Every row comes from one small tree of marks. The marks that hang from a mark follow it in brackets, in alphabetical order. Every link used is in the known rows. Which tree was each row made from?
In the rows, 128 means zero.
Known rows:
B{A}: [153 135  99 145 127 151 141 159 138  92 131 147 149 106 121 189 179  88
 136 150 126 138]
F{A{B{N Z{V}}}}: [109 161 125 147 134 120 154 206 157 111 112 131 108 170 102 137 131 104
 118 122 141 127]
K{W Z{B{N} V{T{S}}}}: [140  90 106 100 120 132 168 186 139  76 142 132 112  63 104 171 145 119
 185  94 126 154]
A{B}: [125 134  99 137 119 132 129 179 148 102 111 134 147 145 105 171 160 102
 153 143 126 114]
K{W{S} Z{B{A} V}}: [151  66 113 103 144 148 187 178 144  92 146 167 151  54 130 160 175 103
 194  96 102 138]
K{W}: [129 127  95 120 119 145 135 164 142  76 122 147 148 102  96 173 160  97
 191 145 139 108]
Z{K V{T{S{W}}}}: [108 102  52 130 156 151 145 181 144  74 168 123 128  66 118 179 177 101
 117 158 134 144]
Z{V}: [131 111  83 123 161 119 151 190 152  89 134 152 135  95 111 169 173  92
 152 138 130 141]
B{A N Z{K{W} V{T}}}: [123 151 111 150 129 156 149 184 150  71 147 138 111  73 130 145 165 106
 119 136 162 144]
S{T}: [141 139 100 136 143 140 103 138 164  92 114 146 138 128 114 197 174  91
 130 151 128 124]
S{T W}: [141 133  82 138 133 138 109 143 156  97 102 139 158 115  85 198 154  94
 109 151 140 117]
B{N Z{K}}: [111 167 133 138 130 139 116 159 165  83  87 143 123 139 118 146 171 100
 111 150 141 144]
T{S{W{K{Z{V}}}}}: [128  85  46 113 144 130 160 178 137  95 113 148 157  71  76 195 171 101
 173 132 119 142]
F{A{B{Z{K}}}}: [ 84 161 110 137 135 155 148 172 161 108 122 134 128 176 123 150 159  98
 123 149 136 117]
V{T{S{W{K{Z{B}}}}}}: [143  93  47 111 114 171 142 139 143  89 116 134 144  86 107 182 145 105
 155 139 116 158]
K{W{S{T}} Z{B V}}: [140  69 115  96 156 140 158 161 164  92 132 166 142  72 124 167 170 106
 187  96 103 128]
Z{K V{T{S}}}: [107 106  65 128 163 152 140 179 151  70 177 128 113  76 139 178 191  98
 132 157 125 148]
A{B{Z{K{W{S}} V}}}: [ 86 118 111 130 145 140 137 196 166  90 127 149 139 123 123 126 174 106
 161 142 123 100]
S{W{K}}: [146 117  46 128 130 152 139 148 146  96  88 157 174  91  88 167 157  93
 153 153 139 132]
Z{B{A} K{W{S}}}: [147 101 126 119 138 169 153 144 149  77 154 161 166  74 163 146 203  95
 147 145  96 128]
V{T{S{W{K}}}}: [139 115  36 140 115 171 117 148 142  80 121 127 138  95 100 179 145  97
 148 169 130 136]

Which tree is each row?
[135  95  29 133 144 147 142 179 143  82 141 137 133  69 103 172 153  98
 148 154 132 144] | Z{V{T{S{W{K}}}}}
[147  80  31 101 140 158 177 154 149 101 110 157 157  54 103 163 145 105
 156 115 139 167] | S{W{K{Z{B V{T}}}}}
[156  88  71 108 140 142 165 163 150  91 119 153 123  69 123 164 165 108
 170 109 112 178] | W{K{Z{B{N} V{T{S}}}}}
[151 118 149 124 137 148 118 135 168  76 123 154 144  95 149 142 187 104
 130 133 103 125] | Z{B{N} K{W{S{T}}}}
[ 92 141  76 146 126 146 145 202 149 105 140 110 113 157  93 156 117 104
 113 148 138 119] | F{A{B{Z{V{T{S{W}}}}}}}
[120  90  85 101 154 143 155 175 149  61 188 138 129  54 147 156 185 106
 152 144 114 143] | Z{B K{W} V{T{S}}}
[158 133 141 122 121 141 158 154 139  76 141 151 157  71 141 156 192 104
 127 128 122 142] | Z{B{A N} K{W}}
[117 154 110 152 119 125 123 204 162  98 105 125 104 145 106 134 129 112
 122 129 149 135] | A{B{N Z{V{T}}}}
[140 113 110 139 132 161 105 144 162  79 120 151 141 110 117 169 166  95
 178 148 115  93] | K{W{S{T}}}
[ 96 150  87 144 137 155 152 193 162 106 138 125 103 161 119 142 125 101
 127 138 147 129] | F{A{B{Z{V{T}}}}}
[128 100 102  96 180 121 168 173 161  85 153 162 151  74 151 149 204  96
 121 135 111 160] | Z{B K V}
[187  96 112 135 138 169 137 116 167 108  91 174 149  91 147 167 185  98
 147 110  89 156] | W{K{Z{B{A N}}} S{T}}
[113 125 117 142 163 155 134 164 169  81 150 162 139  85 144 158 199  94
 130 150 125 114] | B{A Z{K{W{S{T}}} V}}
[ 82 135  87 129 134 148 141 193 160  85 142 132 126 112 119 141 158 112
 153 143 154 112] | A{B{Z{K{W} V{T}}}}
[129 171 138 154 123 148 130 159 153  86 106 144 131 123 129 157 183  98
  95 149 138 149] | B{A N Z{K}}
[169 105  67 117 134 154 152 119 151 112  97 165 181  73 103 202 173 100
 128 120 125 147] | S{T W{K{Z{B{A}}}}}
[ 98 138 121 133 142 166  99 137 179  77 111 155 137 128 132 151 182  96
 146 162 125 104] | B{Z{K{W{S{T}}}}}
[161  92  67 106 143 151 174 157 156  98 109 162 128  65 127 152 160 108
 169  99 129 183] | W{K{Z{B{N} V{T}}}}
[137 102  44 113 125 160 160 145 144 103  81 158 172  83  78 185 156 100
 173 126 142 142] | S{W{K{Z}}}
[110 162 108 155 125 145 148 199 159 105 124 119  91 164 112 134 116 107
 114 126 151 135] | F{A{B{N Z{V{T}}}}}
[ 95 120 112 126 169 146 121 165 180  78 131 161 130 103 132 144 188  97
 146 151 127 110] | B{Z{K{W{S{T}}} V}}
[119 114 107 133 146 172 115 136 165  74 137 152 145  95 136 169 197  95
 162 154 118 101] | Z{K{W{S{T}}}}
[ 92 157 126 137 135 132 166 204 155  97 131 133 116 142 106 135 149 110
 137 121 151 113] | F{A{B{N Z{K{W} V}}}}
